Each row was made from one small tree. The marks that hang from a mark follow it in brackets, in the order of their numbers. Every link used is in the known rows. Write each row's tree.
Known rows
Z_237{Z_910}: -1.4  2.8  0.5 -7.0  3.7  0.1  0.1 -1.9 24.3 -0.8  2.7  7.5  9.5 -6.7  3.1  1.1 18.8 -2.3 -5.6  0.5
Z_977{Z_258{Z_892} Z_770{Z_148 Z_237}}: -36.9 -36.6 -22.8  38.4  10.7 -29.9 -13.7 -30.3  21.1  -9.0  10.2  15.6 -11.9  14.4  19.7 -12.3  17.4  32.0  23.0  -4.2
Z_161{Z_910}: -8.0 11.9  2.1 -2.3  2.3  0.2 -3.0  6.3 -7.0  0.2  6.7  6.9  7.5  4.8 16.7  1.8 13.7  5.0  5.1 -2.1
Z_977{Z_770{Z_148{Z_258}}}: -26.4 -28.7 -22.2  22.1   1.5  -2.1 -20.1 -31.0   5.6 -13.3   4.9   5.4   8.4   1.0   8.3 -23.7   6.6  22.6  27.1   5.6
Z_892{Z_258{Z_148 Z_977} Z_770{Z_237}}: -41.5 -28.0 -26.8  20.6  -2.2 -24.0  11.8 -56.5  34.5  16.0 -10.1  20.3 -17.1   1.0  22.3  -5.1 -11.0  22.5  47.4   4.8
Z_770{Z_148 Z_237{Z_910{Z_161}}}: -24.5   9.5   2.1   1.4  14.4 -15.0  13.3 -25.3  45.1  -1.2 -11.8  22.0  10.6  -9.2  30.3  -8.0  37.5   2.0  -1.1   0.8
Z_148{Z_258{Z_892{Z_770} Z_977}}: -29.5 -36.9 -32.3  20.4 -11.1 -22.4 -30.5 -30.4  22.0 -10.0  11.8  22.1  -7.7   1.8  -0.5 -14.3   1.0  25.9  18.7  -6.2
Z_258{Z_148 Z_892{Z_770} Z_977}: -41.6 -28.2 -20.8  11.2 -11.0 -20.2 -17.8 -37.0  20.8  -1.4  11.5  25.1 -15.3   0.4   8.8 -21.3  -3.1  14.0  40.4   6.5
Z_258{Z_148 Z_892{Z_770}}: -31.3 -20.3 -14.2  13.1  -8.3 -15.9  -6.4 -26.3  10.2   0.3  11.9  19.2 -14.1  -0.9   0.4 -15.4  -2.2   8.7  24.6   6.8
Z_892{Z_258{Z_977{Z_770{Z_148 Z_237}}}}: -41.5 -27.2 -21.7  32.6   9.6 -26.6  -0.9 -45.5  27.7   8.7  -9.0  20.4 -12.0   8.3  29.3 -11.2   6.5  26.3  47.7   3.7
Z_148{Z_258{Z_892}}:  -4.7 -21.9 -20.0  12.2  -6.2 -15.6 -25.1  -8.0   6.5 -12.7  13.5   3.2  -2.8   4.9  -2.7  -5.2  10.6  19.4  -1.8  -9.9
Z_258{Z_148}: -12.0  -7.4  -5.3  -4.0  -4.6   2.9  -0.7 -17.9   2.8  -0.3   2.3  -4.3   0.5  -2.7   8.3  -9.7  -2.3   3.2  21.8   6.6
Z_770{Z_237}:   0.6  -4.0  -1.7   5.9   7.4  -9.3  17.0  -4.9  16.9  11.1 -11.0  -3.1 -12.6   0.1   7.8  12.2   0.7   2.4  -9.8  -7.4
Z_770{Z_237{Z_910}}:  -0.9  -0.6  -0.5  -2.2  11.1  -7.8  17.5  -6.1  41.3   9.5  -7.8   4.8  -3.3  -7.0  10.1  13.2  19.9  -0.1 -15.1  -7.0
Z_892{Z_258 Z_770{Z_237}}: -18.4 -11.3 -14.1  26.7   5.5 -23.7  23.6 -28.2  20.1  16.9 -12.1  18.5 -16.8   2.3   6.5  11.2  -7.9  13.6   9.2  -0.6
Z_258{Z_148 Z_892 Z_977{Z_770{Z_237}}}: -44.3 -43.2 -20.9  19.8   1.5 -25.3  -7.0 -33.3  38.8   6.9   4.1  14.2 -26.5   0.4  24.2 -10.7  11.8  23.1  30.6  -2.3
Z_910{Z_161}: -15.0   6.5   4.7  -0.6   1.7  -3.3   4.0  -4.6   9.7  -6.5  -3.5  13.4   8.1  -9.6  13.4  -6.9  14.6   0.1  -7.7   0.2
Z_770{Z_148 Z_237}:  -7.7  -0.4  -3.5   9.9   9.1 -12.4  10.5 -20.3  11.3   6.1 -11.4   1.1  -7.3   7.0  14.2  -2.5   3.0   3.1  12.8  -0.5
Z_148{Z_258{Z_892{Z_770{Z_237{Z_910}}} Z_977}}: -30.4 -37.4 -33.8  18.0   1.1 -30.3 -12.9 -37.0  64.2  -0.2   4.1  27.2 -11.0  -4.7  10.6  -1.7  21.4  25.5   3.5 -12.7
Z_910{Z_161 Z_237}: -11.5  10.5  -3.2 -11.4   9.7   0.1   0.6  -4.9  18.6  -1.9   6.0  17.2  23.2  -0.1  15.6   5.6  28.5   0.9  -2.8   1.9

Which tree is each row?
-28.6 -17.7 -19.6   5.3  -8.2 -11.6 -11.2 -38.7  12.4   2.7   2.0   7.9   0.5   4.7  20.2 -13.2  -2.0  19.2  51.4   7.4 => Z_892{Z_258{Z_148 Z_977}}
-33.1 -15.4 -19.5  14.3   5.3 -19.3  22.8 -47.4  47.6  15.8  -6.6  22.6  -6.8  -6.4  17.8   2.0   9.2  15.1  25.7   5.9 => Z_892{Z_258{Z_148} Z_770{Z_237{Z_910}}}
-24.4 -27.4 -29.2  12.2   3.1 -31.1 -24.6 -38.8  53.2  -7.9   4.3  16.4  -0.7   6.1  21.5 -11.7  32.7  25.5  21.4  -9.9 => Z_770{Z_148{Z_258{Z_892 Z_977}} Z_237{Z_910}}
-37.4 -31.6 -22.4  30.7  14.2 -29.3 -14.0 -32.0  44.9  -9.0  13.6  22.0  -2.5   8.2  23.9 -10.7  35.2  29.8  18.0  -2.4 => Z_977{Z_258{Z_892} Z_770{Z_148 Z_237{Z_910}}}
-13.2 -22.0 -23.6  22.3   2.9 -26.8 -13.8 -27.6  18.5  -7.2   2.6   4.4 -10.0  11.6  11.4  -7.3  14.6  21.5  11.3  -9.2 => Z_770{Z_148{Z_258{Z_892}} Z_237}
-39.1 -18.0 -17.6  17.2   6.8 -34.5  -6.8 -40.1  53.6   4.4   0.9  37.6 -13.2   3.1  17.6 -12.9  21.3  10.8  25.8   0.2 => Z_258{Z_892{Z_770{Z_148 Z_237{Z_910}}} Z_977}
-39.9 -13.1 -22.7  21.0   8.7 -29.7   4.7 -54.6  50.2  10.9 -10.0  35.4  -2.4   2.4  23.7  -9.7  12.6  17.0  42.3   6.2 => Z_892{Z_258{Z_977} Z_770{Z_148 Z_237{Z_910}}}
-28.8 -35.5 -19.5  28.7   1.6 -18.1 -24.5 -10.8   8.4 -13.6  22.3  13.2  -4.7   7.0   5.9 -10.1  12.8  29.7  10.0  -3.8 => Z_977{Z_258{Z_892} Z_770}
-30.6 -25.6 -12.1   8.8  12.2 -11.3   4.4 -21.1  59.1   8.8  -5.9  16.8  -6.6 -11.0  20.9   0.4  22.7  12.9   5.6  -4.9 => Z_258{Z_977{Z_770{Z_237{Z_910}}}}
-42.4 -23.5 -20.7  27.1   1.8 -18.0 -18.8 -41.2  10.5  -1.0   1.6  23.4   0.6   8.0  21.2 -23.6   5.4  24.4  56.6  11.6 => Z_892{Z_258{Z_977{Z_770{Z_148}}}}
-37.5 -20.9 -18.5  25.1   2.7 -34.9  -7.3 -38.7  30.5   4.4  -1.8  30.4 -22.0   9.5  14.5 -13.6   3.0  13.7  31.4   0.7 => Z_258{Z_892{Z_770{Z_148 Z_237}} Z_977}
-12.9 -18.8 -21.7  16.5  -5.0 -18.0 -31.5 -22.2   1.0 -16.5  13.0   6.6   2.2  11.5   3.7 -18.9  13.4  19.5  20.9  -1.6 => Z_770{Z_148{Z_258{Z_892}}}
 -8.5 -12.4 -19.2   6.2   9.2 -11.1  -1.7 -33.5  40.6  -4.6  -5.3   2.4  10.4  -0.9  16.2  -5.1  23.9  14.9   8.0  -4.7 => Z_770{Z_148{Z_258} Z_237{Z_910}}
-27.2  -7.6 -16.0  31.0   7.5 -26.2  16.5 -43.5  14.7  12.8 -11.6  22.4 -11.9   7.2  12.9  -4.2  -6.3  14.4  32.0   6.7 => Z_892{Z_258 Z_770{Z_148 Z_237}}
-42.2 -29.0 -16.4  23.1   0.2 -22.9 -30.8 -25.8  13.8  -8.7  12.7  25.7  -9.0   7.6  15.8 -28.1  13.6  17.8  40.6   5.2 => Z_258{Z_892 Z_977{Z_770{Z_148}}}
-37.0 -36.4 -27.8  26.8   0.0 -26.5  -1.3 -41.8  27.2  -1.1   9.7  15.3 -16.7   6.8  13.9  -5.2  -0.2  27.5  23.2  -2.6 => Z_977{Z_258{Z_148 Z_892{Z_770{Z_237}}}}
